Each row was made from one small tree. The marks that hang from a mark follow it in brackets, in the order of their numbers. Every link used is in the known rows. Write each row's tree.
Known rows
Q_144[Q_478[Q_221 Q_967]]: [-21.4  15.5  21.3   9.5   7.5  17.8   2.0   2.3   9.1   4.7   7.9 -26.3
  -8.4  27.4  -4.0 -14.9  19.0  -9.1  22.3]
Q_478[Q_144[Q_782] Q_221 Q_427]: [-14.8  12.8  71.2  21.7 -18.1   7.3  10.4  11.5  -2.9  -6.3 -12.1 -12.0
  -9.3  24.9   8.7 -19.8  36.2  -0.8  40.7]
Q_221[Q_478[Q_427]]: [-10.2   5.2  27.4  19.2   8.6   4.9   8.8   1.3  12.2  -3.7   6.2 -23.4
   0.9   5.3   3.0  -9.1   6.3  -0.1   1.9]
Q_427[Q_782[Q_221[Q_478] Q_967]]: [-12.7   6.3  20.2  25.2   9.3   9.6   2.3  -5.9  -0.4   5.0 -26.5  -1.6
 -48.3  20.2  -3.2  -5.3   7.9 -39.5 -14.6]
Q_478[Q_427]: [ -7.5   5.8  23.7  17.9  -3.1   4.3   9.7   2.0  13.7  -1.9   6.0 -25.0
  -3.4  12.7  -1.5  -4.8  11.3   0.3  12.4]
Q_782[Q_221[Q_478[Q_427]]]: [  0.7   3.6  39.6  25.1   6.9  10.4  10.7  -9.5   5.8  -2.4  -8.9 -14.5
 -15.6   2.7   4.4 -12.8   7.7 -21.6  12.1]
Q_427[Q_782[Q_221]]: [ -4.4   3.1  13.8  21.2   0.2   5.9   4.0   3.1   9.6   3.9 -24.3   1.7
 -18.0  15.8 -10.2  -0.5   7.3 -36.9  15.0]
Q_427[Q_782[Q_221 Q_967]]: [ -9.5   7.7  14.8  24.3  -2.2   8.6   3.1  -5.7   1.5   6.5 -26.9  -3.5
 -53.4  27.8  -8.0  -1.2  13.4 -38.9  -3.7]
Q_478[Q_144 Q_427 Q_967[Q_782[Q_221]]]: [-28.2  21.1  54.7  20.9 -26.2  14.5   4.0  -1.2  -5.2   7.9 -25.9 -14.3
 -31.1  21.6   6.2 -23.9  21.8  12.4  46.4]
Q_782[Q_427]: [-16.8   9.7  20.0  13.0   0.5  12.2   2.5   6.5  10.4  -4.9  10.0 -16.6
 -18.1  28.3  -4.9   3.6  11.0  -4.8   2.0]
Q_478[Q_221 Q_967]: [-20.3  11.7  23.3  10.7   2.7  13.4   3.8   3.1   2.5   4.4  -0.5 -10.3
 -22.3  21.2  -3.3  -7.9  15.6  -5.3  20.5]
Q_221[Q_478[Q_427 Q_967]]: [-26.2   9.6  25.0  15.3   6.5   5.6   5.6  -1.9   3.2   4.2   8.8 -25.8
 -24.9   9.2   1.7 -14.5   2.9   5.7   5.9]
Q_478[Q_144 Q_221 Q_967[Q_782]]: [-35.5  23.8  46.8  11.3 -17.4  17.2  -0.1  13.7  -2.0   5.2 -19.7  -5.7
  -9.4  28.2   4.9 -17.7  27.8  20.8  40.5]
Q_967[Q_782[Q_221[Q_478[Q_144]] Q_427]]: [-23.8  17.8  57.8  20.3 -11.2  22.1  -0.2   6.8  -1.6  -4.2 -23.9  -0.3
 -16.4  26.2  10.8 -14.9  21.6  -0.3  20.6]
Q_967[Q_782]: [-13.9   8.0   5.7   7.5 -10.2   9.3  -0.7  12.7  17.9  -0.9  -7.1   2.3
  17.1  18.2  -1.8   1.4   8.2   5.5  12.5]
Q_478[Q_144 Q_427 Q_967]: [-37.7  17.4  39.4  17.9 -16.4   6.5   5.1   4.1  -1.9   7.1   2.2 -35.1
 -30.1  18.7   2.6 -17.4  18.8  26.4  24.5]
Q_221[Q_478]: [-15.3   2.6   6.5  11.9  10.4   8.2   1.8   7.0  12.3  -2.0   6.9  -7.1
   6.6   6.5   0.9   0.0   1.8  -1.9  -8.4]
Q_221[Q_478[Q_427 Q_967[Q_782]]]: [-27.0  13.4  29.4  11.8  -2.3   8.1   2.3   3.8   7.1   3.7  -4.4 -14.3
 -10.7  13.7   4.7 -17.3   5.0  14.0  14.6]
Q_427[Q_782]: [-14.5   3.7   2.6  15.0   2.2   0.3   2.1  14.5  16.3   2.7  -9.7  -7.8
  -2.7  17.9 -11.2   4.0   5.5 -14.3   4.0]

Write each row's tree
[-15.6   9.7  32.5  24.7  -3.1   3.5   7.7  -5.7   1.6  10.0 -22.8 -16.3
 -49.1  19.1  -9.7 -14.5   8.2 -27.0  28.1]	Q_478[Q_427[Q_782[Q_221]] Q_967]
[ -5.5   5.6  21.4  14.7   0.0  15.3   0.9   1.3   9.3  -1.1 -20.9  14.4
   4.8   9.6   4.9  -6.7   5.9 -15.3  13.4]	Q_967[Q_782[Q_221[Q_478]]]
[-48.9  18.2  40.9   9.8 -21.8  10.1  -4.4  15.0 -11.3   2.1   4.1  -3.3
 -48.8  40.9   1.9 -10.6  20.6   7.3  14.0]	Q_478[Q_144[Q_782[Q_427]] Q_967]
[-41.5  21.0  48.2  15.5 -14.6   9.8   1.5   9.2  -1.0   5.2 -10.7 -22.4
 -12.9  16.3  10.7 -24.3  15.8  33.4  25.0]	Q_221[Q_478[Q_144 Q_427 Q_967[Q_782]]]
[-32.0  12.8  43.1  13.0 -20.6   9.7  -1.2  18.4  -3.2  -5.6   1.3  -1.1
 -25.6  36.9   3.7  -5.1  24.2   4.1  11.4]	Q_478[Q_144[Q_782[Q_427]]]
[-28.7  21.6  68.8  19.8 -17.4  17.6   2.5   8.4 -14.0  -6.2 -10.7  -7.4
 -58.3  52.5   8.5 -12.2  42.1  -8.6   9.5]	Q_478[Q_144[Q_782[Q_427 Q_967]] Q_221]
[-13.1  16.2  66.9  24.8  -9.2  11.6  13.5   5.5   3.0  -3.6 -10.1 -34.0
  -5.2  18.8   6.9 -18.8  34.9  11.4  38.4]	Q_478[Q_144 Q_221 Q_427]
[-27.9  19.2  55.7  27.1  -3.9  22.9   2.0  -7.3 -13.6  -0.9 -12.8 -17.8
 -66.7  33.1  10.0 -12.9  24.9 -11.1  -8.8]	Q_782[Q_221[Q_478[Q_144]] Q_427 Q_967]
[-37.6  13.8  34.4  22.6  -2.2   8.9  -0.6   5.5  -8.8  12.0 -27.8  -6.9
 -41.5  15.2  -0.1 -17.7   9.0  -9.9  15.4]	Q_427[Q_782[Q_221[Q_478[Q_144 Q_967]]]]
[ -5.9  12.5  34.8  30.4   0.4  10.1   8.1 -11.1   7.6   5.5 -19.1 -37.0
 -46.3  33.2  -5.8 -17.3  21.0 -41.9   8.9]	Q_144[Q_478[Q_427[Q_782[Q_221 Q_967]]]]
[ -9.6   5.5  19.6  17.4 -13.6  11.3   0.7  -6.3  -5.5   1.1 -13.0  18.3
 -54.4  30.2   0.4  -2.0  14.3 -37.8  -3.5]	Q_144[Q_782[Q_221 Q_967]]
[-10.0  11.1  39.0  16.6   0.5  20.6   0.8   1.0   5.5  -5.5 -18.1   7.1
 -14.2  23.8   4.7  -7.7  10.2 -20.6  11.0]	Q_967[Q_782[Q_221[Q_478] Q_427]]
[-35.4  21.7  19.5   5.3  -5.7  19.1  -5.8   9.1  12.3   3.2   7.0 -22.8
 -13.1  43.8  -4.1 -12.6  12.8   3.4  14.1]	Q_144[Q_478[Q_967[Q_782[Q_427]]]]
[-42.2  13.5  48.0  15.5 -14.1   3.6   1.8   9.5  -9.7   3.1  -0.3 -11.5
 -31.4  17.9   9.7 -23.3  15.3  13.7  15.6]	Q_221[Q_478[Q_144[Q_782] Q_427 Q_967]]
[-26.1   8.4  51.0  19.1 -11.8   2.8   5.2  12.9  -1.2  -4.6  -2.2  -8.8
  -8.0  14.0  12.1 -18.0  18.8   9.2  14.4]	Q_221[Q_478[Q_144[Q_782] Q_427]]
[-11.4  13.5  33.3  22.2  -2.7  20.5   3.5 -13.0  -3.7  -0.4  -6.3 -11.9
 -67.3  38.4  -1.6  -1.4  18.0 -31.3  -7.0]	Q_782[Q_221 Q_427 Q_967]
[-11.6   8.7  16.7  16.0  -8.3  15.1  -1.7  -6.1   1.3   1.8  -4.3   2.5
 -41.3  36.3   0.0  -9.2  18.1 -42.1  -2.6]	Q_144[Q_478 Q_782[Q_221 Q_967]]
[ -7.5   1.3  17.8  22.6  11.3   6.4   3.3   3.0   7.4   2.4 -24.4   2.1
 -14.5   8.7  -5.3  -4.7   2.2 -36.0   2.2]	Q_427[Q_782[Q_221[Q_478]]]
[ -6.7  12.4  35.9  16.0 -10.2  19.8   1.4   1.5   8.0  -3.8 -17.7   5.2
 -17.5  30.8  -1.4  -3.4  14.6 -19.3  22.4]	Q_967[Q_782[Q_221 Q_427]]
[-16.5   8.9  36.5  21.6   5.2  11.5   7.5 -12.7  -3.3   5.4  -6.6 -15.7
 -40.5   6.9   2.8 -18.4   4.1 -15.3  15.7]	Q_782[Q_221[Q_478[Q_427 Q_967]]]
[-30.9   6.9  29.2  12.6 -10.2   5.4  -2.2  18.6  -1.0  -2.7  -1.8   7.9
  -2.7  15.0   9.3  -9.2  14.3   7.6   2.8]	Q_221[Q_478[Q_144[Q_782]]]
[-23.1  14.2  54.4  24.3  -1.7  20.0   2.8   0.9  -6.8  -3.7 -10.7 -12.3
 -31.2  21.6   8.0 -12.5  18.8  -6.9  10.6]	Q_782[Q_221[Q_478[Q_144]] Q_427]
